Known rows, with every step that occurs:
tuze -> bagok -> vimopo -> sumib -> sezuf -> pumotap: [+1.65 +0.67 -2.92 -0.34 -3.68 +2.01 +1.24 +0.52 -1.65 +3.71 +0.27 +0.62 +2.14 +3.04 -2.70 +1.50 +1.54 +0.24 +0.10 +5.53 -0.46 -3.42 -0.68 +4.49 -1.59 -1.17]
pumotap -> sumib -> vimopo -> zedat -> tuze: [-4.67 -1.76 +5.94 +1.06 +3.82 -1.60 +1.80 +3.66 +2.69 -2.85 -2.88 +1.02 -5.60 -4.15 -1.31 -1.87 +1.27 +0.12 +1.86 -3.46 -2.12 +2.76 -1.13 -2.60 -0.21 +1.26]
sezuf -> pumotap -> sumib: [+0.70 -2.38 -1.56 -2.14 -2.35 -0.75 +3.37 +1.26 +6.06 +1.28 -1.75 +8.51 -1.23 -1.13 -1.06 -2.72 +2.07 -3.75 -3.31 +1.20 -4.30 +0.41 -1.17 +2.82 -1.42 +2.07]
bagok -> vimopo: [+1.32 +0.23 +1.28 -1.05 -4.10 -0.45 -2.39 -2.38 +3.36 +0.23 -3.51 -0.18 +1.57 -1.42 +1.88 -3.41 +0.52 +0.41 -1.59 +1.01 +0.98 +2.77 +4.88 +3.12 -0.70 -3.55]
pumotap -> vimopo -> zedat: [-1.74 -0.56 +2.05 +0.15 +1.87 -3.43 +4.38 +1.34 +2.36 -1.11 -3.37 -0.92 -1.82 +1.18 +1.77 -1.71 +3.06 -0.63 +1.98 -0.74 +1.02 +0.60 +7.18 -1.81 +0.78 -0.44]
sezuf -> pumotap -> tuze -> bagok: [+2.40 +0.58 +1.56 -2.44 +1.39 -1.99 -2.43 +0.01 -1.44 -1.86 +1.78 +3.43 -2.54 +3.82 -0.52 -3.55 +1.91 -0.64 -3.13 +0.71 -0.19 -0.76 -3.94 -0.80 +0.51 +0.26]
tuze -> bagok -> sezuf -> pumotap -> vimopo: [+5.31 +2.13 -4.74 -0.85 -5.12 +1.34 -1.43 +0.75 +2.27 +4.04 +2.81 +1.26 +0.93 +3.04 +1.10 -0.82 +0.23 -3.67 -1.51 +0.95 +4.33 -2.01 +1.41 +1.77 -1.78 +1.64]
zedat -> tuze -> bagok: [-1.31 +5.22 -0.01 +0.03 +2.00 +1.87 -8.16 -5.29 -2.25 -1.20 +2.64 -2.97 +1.85 -2.26 +2.59 -1.02 -2.31 -2.44 -2.56 -2.73 +0.36 -0.94 -0.11 -4.47 +2.22 -4.32]
zedat -> tuze -> bagok -> vimopo -> sumib -> sezuf: [-2.33 +1.41 -0.67 +0.45 +0.07 +4.81 -3.29 -3.01 -4.02 +1.98 +1.39 -5.79 +2.51 -0.36 -1.20 +0.88 -1.21 +0.84 +0.84 +1.53 +1.47 -2.10 -1.51 -0.50 +0.32 -4.61]
tuze -> bagok -> sezuf -> pumotap: [+4.00 +4.07 -5.94 -0.56 -4.79 +1.66 -3.91 -2.14 +0.45 +1.94 +2.72 +1.82 +4.01 +0.45 +3.12 +1.03 -2.21 -3.16 -3.76 +0.97 +1.74 -1.11 +1.86 +2.87 -0.78 +0.53]
tuze -> bagok -> vimopo -> zedat: [+0.00 -2.03 -0.88 +1.35 -1.87 -1.28 -3.51 +2.91 -2.81 -0.64 -2.03 -3.77 +1.92 +1.60 +1.73 -0.78 +0.26 +2.83 +1.59 +1.09 +4.91 +1.84 +6.28 +2.33 +0.60 -1.43]
zedat -> tuze: [-1.58 +3.96 +2.05 -0.70 +1.89 +0.01 -4.06 -6.97 +1.66 -1.77 -0.15 -0.52 +1.85 -5.00 +3.02 -1.23 -1.91 -2.17 -3.22 -2.79 -4.01 +1.73 +0.84 -3.66 +1.72 -4.43]
sumib -> vimopo -> zedat -> tuze -> bagok -> sezuf -> pumotap: [+2.38 +3.04 +0.79 +2.38 -0.26 -1.54 -4.19 +2.02 -1.92 -0.18 +2.29 -0.82 +0.08 -2.25 +1.15 +3.58 -2.75 +0.56 +0.34 -2.28 -0.67 +1.89 -1.42 -0.47 -0.84 +2.05]
vimopo -> sumib -> sezuf -> pumotap -> tuze -> bagok: [-1.23 +1.38 +0.24 -2.22 +3.56 +1.10 +3.80 -0.35 -3.59 -0.77 +2.03 +1.78 -2.22 +5.19 -2.85 -0.71 +2.91 -0.59 -1.02 +3.64 -1.21 -5.01 -4.88 -0.80 +0.43 -0.04]
pumotap -> vimopo -> sumib -> sezuf: [-3.97 +3.72 +0.54 -1.30 +1.61 +2.35 +7.50 -2.52 +2.63 +1.30 -1.89 -1.56 -1.86 +2.12 -0.89 -1.28 +3.94 -3.29 +1.48 +2.21 +0.22 -5.38 +3.92 -1.98 +0.15 -2.48]
zedat -> tuze -> vimopo -> sumib: [-3.31 +0.15 +0.22 +2.15 +2.12 +3.09 -1.86 -7.27 -2.53 +1.32 +0.70 -6.69 +4.64 -4.22 -1.05 +7.08 -4.68 +3.36 +3.26 -2.60 -2.18 -1.70 -2.37 -3.53 +2.64 -2.35]
bagok -> sezuf -> pumotap -> tuze -> vimopo: [+4.41 -3.30 -0.48 -0.36 -2.30 -0.71 -0.40 -1.08 +0.55 -0.08 +0.67 +0.37 +1.50 +1.05 +0.07 +0.84 -2.07 +3.55 +0.29 -0.52 +1.54 +2.29 -2.27 +1.85 -0.24 +2.10]
vimopo -> sumib: [-3.76 +3.23 -0.99 -0.81 +0.81 +2.37 +2.75 -6.04 +0.93 +0.31 -1.59 -1.60 +2.38 -1.59 +0.97 +2.43 -0.68 -1.36 -0.82 +0.84 -2.02 -3.20 +2.38 -0.29 +1.19 -2.23]
bagok -> sezuf: [-0.20 +4.45 -3.22 -0.95 -3.29 +2.28 -1.60 -5.45 +3.38 -0.59 -0.84 -0.95 +3.35 -2.69 +5.41 -1.07 -2.30 -3.10 -3.43 -0.63 +2.02 +0.91 +6.28 +1.24 +0.09 -2.13]
pumotap -> sumib -> vimopo -> zedat -> tuze -> bagok: [-4.39 -0.51 +3.99 +1.76 +3.78 +0.23 -2.32 +5.23 -1.23 -2.27 -0.19 -1.35 -5.64 -1.41 -1.75 -1.63 +0.96 -0.23 +2.52 -3.36 +2.21 +0.13 -2.00 -3.37 +0.41 +1.36]

Rows:
[-2.25 -1.16 +0.12 +3.04 +1.44 -2.68 +0.07 -0.55 -1.46 -2.44 -2.88 -4.14 +2.64 -1.04 +1.74 +3.45 -1.24 +3.76 +4.01 -1.55 +1.24 +0.66 +7.52 -1.29 +2.45 -0.59]
tuze -> vimopo -> zedat
[+0.38 -3.80 +1.41 +1.06 -1.02 -1.38 +2.98 +5.06 +3.94 +0.60 -1.12 +4.24 -2.61 -4.53 -1.12 +1.05 -1.07 -0.14 +0.45 -2.21 -3.62 +4.50 -3.36 +1.73 -2.64 +4.88]
bagok -> sezuf -> pumotap -> sumib -> vimopo -> zedat -> tuze
[+2.51 -0.34 -4.46 -1.35 -4.30 +2.12 +6.66 -1.95 +4.03 +5.84 +0.38 +1.16 +2.33 +0.76 -0.87 +3.72 -0.51 -1.87 +0.02 +1.89 -0.94 -2.28 -0.56 +3.06 -2.05 +2.66]
bagok -> sezuf -> pumotap -> vimopo -> sumib
[+5.08 +1.27 -3.25 -0.44 -2.90 +1.72 -4.41 -1.36 +0.79 +4.37 +4.65 -0.07 +1.85 +0.02 +1.02 +0.31 -2.24 -2.88 -1.82 -1.63 +1.56 +0.12 -2.90 -1.00 -1.07 +0.55]
zedat -> tuze -> bagok -> sezuf -> pumotap -> vimopo
[+0.47 -1.03 +2.76 +0.30 +3.41 -5.18 +5.23 +1.85 +1.74 -0.19 -1.08 +3.28 -1.53 -0.38 -0.44 -0.99 +3.06 -1.33 +0.72 +0.00 -6.55 +1.73 +1.39 -2.92 -0.21 -0.44]
sumib -> sezuf -> pumotap -> vimopo -> zedat -> tuze
[+1.29 -0.53 -0.76 -1.04 -3.66 +0.03 +5.44 -0.97 +2.15 +3.22 -2.62 +3.14 +2.28 +0.46 -2.18 +1.21 +1.94 +0.42 -0.57 +5.45 -4.75 -0.87 +0.61 +5.18 -2.17 -1.34]
bagok -> vimopo -> sumib -> sezuf -> pumotap
[+0.67 -5.83 -6.03 +0.73 -1.23 +1.49 -0.82 +3.96 -1.16 +2.09 +2.61 +1.77 +2.52 -1.96 +0.36 +2.01 -3.24 -0.69 -0.89 -1.48 +0.13 +2.60 -3.18 +1.62 -0.68 +4.36]
vimopo -> zedat -> tuze -> bagok -> sezuf -> pumotap -> sumib
[-2.67 +4.95 +5.31 +2.51 +4.65 -1.76 -5.25 +0.80 -3.36 -3.60 +0.41 -3.92 -2.92 -1.78 +0.93 +0.57 -0.36 +0.64 +1.82 -3.57 +0.81 +0.14 +0.99 -4.66 +1.57 -1.71]
sumib -> vimopo -> zedat -> tuze -> bagok
[+1.91 -4.64 -2.11 -0.09 -1.60 +1.92 +3.64 -2.25 -1.38 +2.21 +0.95 -2.16 +2.86 +1.27 -2.51 +5.50 -3.24 +4.98 +2.40 +0.60 +0.45 -0.50 -5.13 +2.26 -0.04 +3.37]
bagok -> sezuf -> pumotap -> tuze -> vimopo -> sumib
[+0.13 +2.05 -1.49 -2.07 -0.06 +3.19 -4.30 -1.97 -1.87 -2.41 +2.09 -3.43 -0.56 +2.67 +3.14 -4.20 -1.16 -0.89 -2.57 -0.91 +7.71 -0.19 +0.51 -0.78 +0.83 -1.10]
pumotap -> tuze -> bagok -> sezuf
[-2.02 +2.31 -2.12 -0.02 -1.96 +4.35 -0.25 -1.06 -2.50 +1.78 -0.55 -4.45 +1.75 +2.56 -0.87 -0.26 +1.15 +0.10 +1.10 +3.96 +4.26 -4.07 +2.92 +2.28 -0.20 -3.46]
tuze -> bagok -> vimopo -> sumib -> sezuf
[-1.48 +1.22 -3.87 +1.80 +1.03 +1.89 -5.59 -2.13 -4.30 -1.18 +2.43 -5.90 +4.77 -2.83 +4.80 +2.61 -4.69 -0.05 -0.46 -3.10 +3.21 +2.03 +3.22 -2.14 +1.73 -1.12]
vimopo -> zedat -> tuze -> bagok -> sezuf
[+1.52 -0.36 -1.55 +0.25 -1.43 +2.31 -1.67 -1.43 -3.03 +4.00 +2.19 -0.83 +3.09 +0.00 -3.07 +2.63 -0.79 +0.85 -0.14 +3.13 -3.25 -1.39 -4.90 +1.72 -0.91 -2.24]
zedat -> tuze -> bagok -> vimopo -> sumib -> sezuf -> pumotap
[-2.95 +4.58 +5.97 +1.29 +2.43 -4.05 +1.65 +1.05 +1.82 -4.43 -4.29 -0.32 -3.89 -1.35 +1.74 -0.75 +2.30 +0.13 +1.53 -1.16 -0.87 +0.59 +6.27 -1.40 +0.45 -0.72]
sumib -> vimopo -> zedat
[-2.98 -0.82 +0.15 +1.91 +0.65 +2.93 -2.65 +5.01 -0.70 -0.82 +0.91 -3.13 -3.10 -2.31 +0.15 -0.44 -1.68 -0.53 +2.04 -3.66 +5.31 +1.45 -1.24 -1.20 -0.58 +2.65]
pumotap -> sumib -> vimopo -> zedat -> tuze -> bagok -> sezuf
[+3.59 -1.46 -4.85 +0.62 -2.97 -1.29 +1.69 +4.34 -0.18 +2.82 +1.38 +0.04 +1.23 +3.30 +1.33 +1.55 +0.37 -0.91 +1.14 +0.70 +3.88 -0.25 +4.06 +1.84 -1.08 +3.43]
tuze -> bagok -> sezuf -> pumotap -> vimopo -> zedat
[+2.61 -6.88 -0.72 +1.16 -0.22 -3.45 +2.74 +2.66 -1.80 -1.45 -0.77 -0.94 +1.80 +1.37 +0.39 +3.13 -1.94 +6.23 +2.83 -0.76 +1.13 +3.93 +0.19 +1.85 +0.48 +3.91]
bagok -> sezuf -> pumotap -> tuze -> vimopo -> zedat
[-2.89 +1.54 -0.05 +1.62 +4.10 -0.90 -5.36 -1.66 -4.70 -2.60 +1.35 -4.14 +2.18 -2.03 +2.96 +1.32 -2.15 +0.23 +0.01 -2.88 +0.07 +0.85 +2.10 -4.44 +2.85 -2.37]
vimopo -> zedat -> tuze -> bagok
[-1.57 +0.18 +2.24 -2.69 +3.47 -0.81 +7.74 -1.93 +0.28 -1.32 -0.97 +4.13 -2.21 +2.57 -2.48 -1.22 +3.38 -0.32 -1.58 +3.41 -5.67 -2.56 -3.79 -0.16 -0.19 -0.38]
vimopo -> sumib -> sezuf -> pumotap -> tuze
[-0.60 -1.20 +4.11 -0.29 +2.32 -0.88 -1.65 -2.42 -0.57 -3.51 -1.25 -3.04 -1.59 +1.41 -0.02 -2.29 +0.17 +3.59 +1.68 -1.84 +2.94 +0.55 +0.34 -2.52 +2.29 -1.57]
pumotap -> tuze -> vimopo
[-0.54 -4.17 +2.71 +1.14 +0.20 -2.90 -2.36 -0.60 -0.33 -0.97 -3.12 -2.70 +2.68 -4.14 +1.71 +0.06 -1.61 +3.79 +0.76 -1.37 -2.33 +6.54 +2.71 +0.29 +0.60 -2.72]
bagok -> vimopo -> zedat -> tuze
[+0.77 -1.60 -1.96 +1.19 -3.05 +0.10 +2.06 +8.46 +1.52 +0.88 -0.04 +3.34 -3.50 +1.29 -1.28 +0.32 +0.92 -1.05 +1.27 +0.36 +3.62 -0.03 +0.07 +3.87 -2.71 +6.04]
tuze -> bagok -> sezuf -> pumotap -> sumib -> vimopo -> zedat
[+0.63 -4.28 +1.48 -0.11 +1.61 -0.67 +3.90 -1.70 -1.70 +0.72 -0.07 -0.43 +0.34 +2.13 -4.38 +4.28 -0.48 +5.17 +2.86 +0.92 -2.72 -1.57 -6.25 +0.10 +0.90 +1.98]
sezuf -> pumotap -> tuze -> vimopo -> sumib
[-4.34 +3.13 -1.22 +1.65 +1.21 +3.10 +3.34 -4.64 -1.23 -0.08 -1.26 -4.79 +2.63 -0.06 -0.85 +3.99 -0.28 +1.09 +3.58 +1.38 +0.64 -5.29 +4.12 -1.30 +1.86 -2.58]
tuze -> vimopo -> sumib -> sezuf
[+2.20 +1.09 -0.60 +0.01 -3.25 +3.28 -4.03 +2.96 +2.48 +2.48 +3.20 +3.06 -2.83 -2.08 -1.70 -0.90 -1.70 -2.99 -1.55 -1.95 +1.26 +0.40 -6.93 +1.10 -2.64 +3.24]
zedat -> tuze -> bagok -> sezuf -> pumotap -> sumib -> vimopo
[-0.78 +1.46 +1.67 +1.92 +1.40 +0.36 -6.01 -6.27 -0.49 -0.95 +0.33 -4.39 +3.35 -4.50 +1.31 +2.39 -3.66 +1.75 +1.17 -3.85 -1.05 +1.19 +0.56 -4.02 +2.51 -3.56]
zedat -> tuze -> vimopo
[-1.24 +2.28 +2.37 -2.17 +2.92 +0.36 -4.06 -1.47 -2.19 -3.85 +1.07 -1.60 -2.97 +3.39 +1.40 -5.33 +1.55 -0.66 -2.09 -0.75 +4.54 -1.36 -0.40 -2.93 +1.82 -2.32]
pumotap -> tuze -> bagok
[+2.40 -1.42 -7.53 -1.36 -5.49 +3.74 -1.04 +2.34 +2.80 +3.29 +2.28 +4.39 +1.33 +0.68 +0.27 -1.07 -0.94 -4.01 -3.11 +1.14 +3.33 -0.94 -1.06 +4.26 -2.04 +3.58]
tuze -> bagok -> sezuf -> pumotap -> sumib
[+1.32 -4.14 +2.94 -2.72 -0.47 -0.87 +6.69 +0.85 +0.65 +0.88 -2.28 +3.10 -1.63 +3.15 -3.94 -2.02 +3.34 +2.98 -0.34 +4.99 -3.52 +0.56 -4.47 +3.96 -1.94 -0.43]
bagok -> vimopo -> sumib -> sezuf -> pumotap -> tuze
[+2.33 -5.22 +2.44 -0.67 +0.85 -4.45 +1.63 +7.26 -3.45 -2.12 -1.28 +1.91 -2.63 +5.79 -1.53 -4.34 +4.24 +3.87 +0.78 +3.75 +1.45 +2.56 +0.00 +2.64 -0.93 +0.44]
sumib -> sezuf -> pumotap -> tuze -> bagok -> vimopo -> zedat
[-4.49 +1.49 -0.49 -1.95 +0.41 +2.09 +4.08 +0.02 +5.05 -1.83 -2.84 +4.16 -2.89 -0.58 +1.01 -6.49 +3.65 -5.16 -2.28 +1.34 +0.42 -1.76 +4.46 -0.17 -0.40 -1.83]
pumotap -> sumib -> sezuf
[+1.19 +2.68 +1.89 -2.53 +2.56 -1.70 -0.15 +0.76 -1.43 -2.98 +1.47 +4.09 -3.49 +4.83 -0.40 -5.58 +3.91 -2.15 -3.11 +2.48 -0.37 -2.16 -1.80 -1.23 +0.32 -1.44]
sumib -> sezuf -> pumotap -> tuze -> bagok
[-0.92 -3.32 +5.33 +0.88 +2.15 -4.07 +3.57 +5.31 +3.53 -0.92 -2.23 +5.93 -5.05 -3.53 -2.93 -0.15 +1.62 +0.09 +0.99 -1.97 -6.66 +3.42 -4.44 -0.34 -1.50 +3.58]
sezuf -> pumotap -> sumib -> vimopo -> zedat -> tuze
[-0.58 -2.11 +3.09 +1.48 +2.11 -2.14 -0.55 +7.08 -0.21 -0.36 +0.72 +3.65 -5.08 -0.97 -3.49 +0.15 +1.09 -0.02 +1.48 -1.94 -2.37 +0.76 -5.43 -1.10 -1.07 +3.71]
sezuf -> pumotap -> sumib -> vimopo -> zedat -> tuze -> bagok
[+2.06 -2.01 +0.47 +1.09 +2.26 -3.61 -0.93 +2.97 -1.96 +1.62 +2.07 +0.51 -0.26 +1.02 -0.90 +1.20 +0.64 -0.13 +1.28 -1.56 -2.04 +0.53 -1.56 -2.95 +0.61 +1.19]
sezuf -> pumotap -> vimopo -> zedat -> tuze -> bagok
[+3.66 +2.88 -4.08 -1.24 -4.67 -0.24 +0.13 -3.86 +4.17 +1.33 +0.01 +4.00 +3.86 -2.31 +3.55 +0.73 -1.76 -2.89 -4.47 +0.77 -2.54 +1.45 +3.02 +3.62 -1.28 +0.35]
bagok -> sezuf -> pumotap
[+1.60 -0.74 +3.52 -0.62 +1.85 -3.03 +2.06 +0.22 +0.19 -2.77 -0.63 +2.74 -2.10 +2.93 -1.69 -2.34 +2.54 +2.20 +0.70 +1.20 -1.83 -0.36 -1.10 -1.00 +0.62 -0.57]
sumib -> sezuf -> pumotap -> tuze -> vimopo
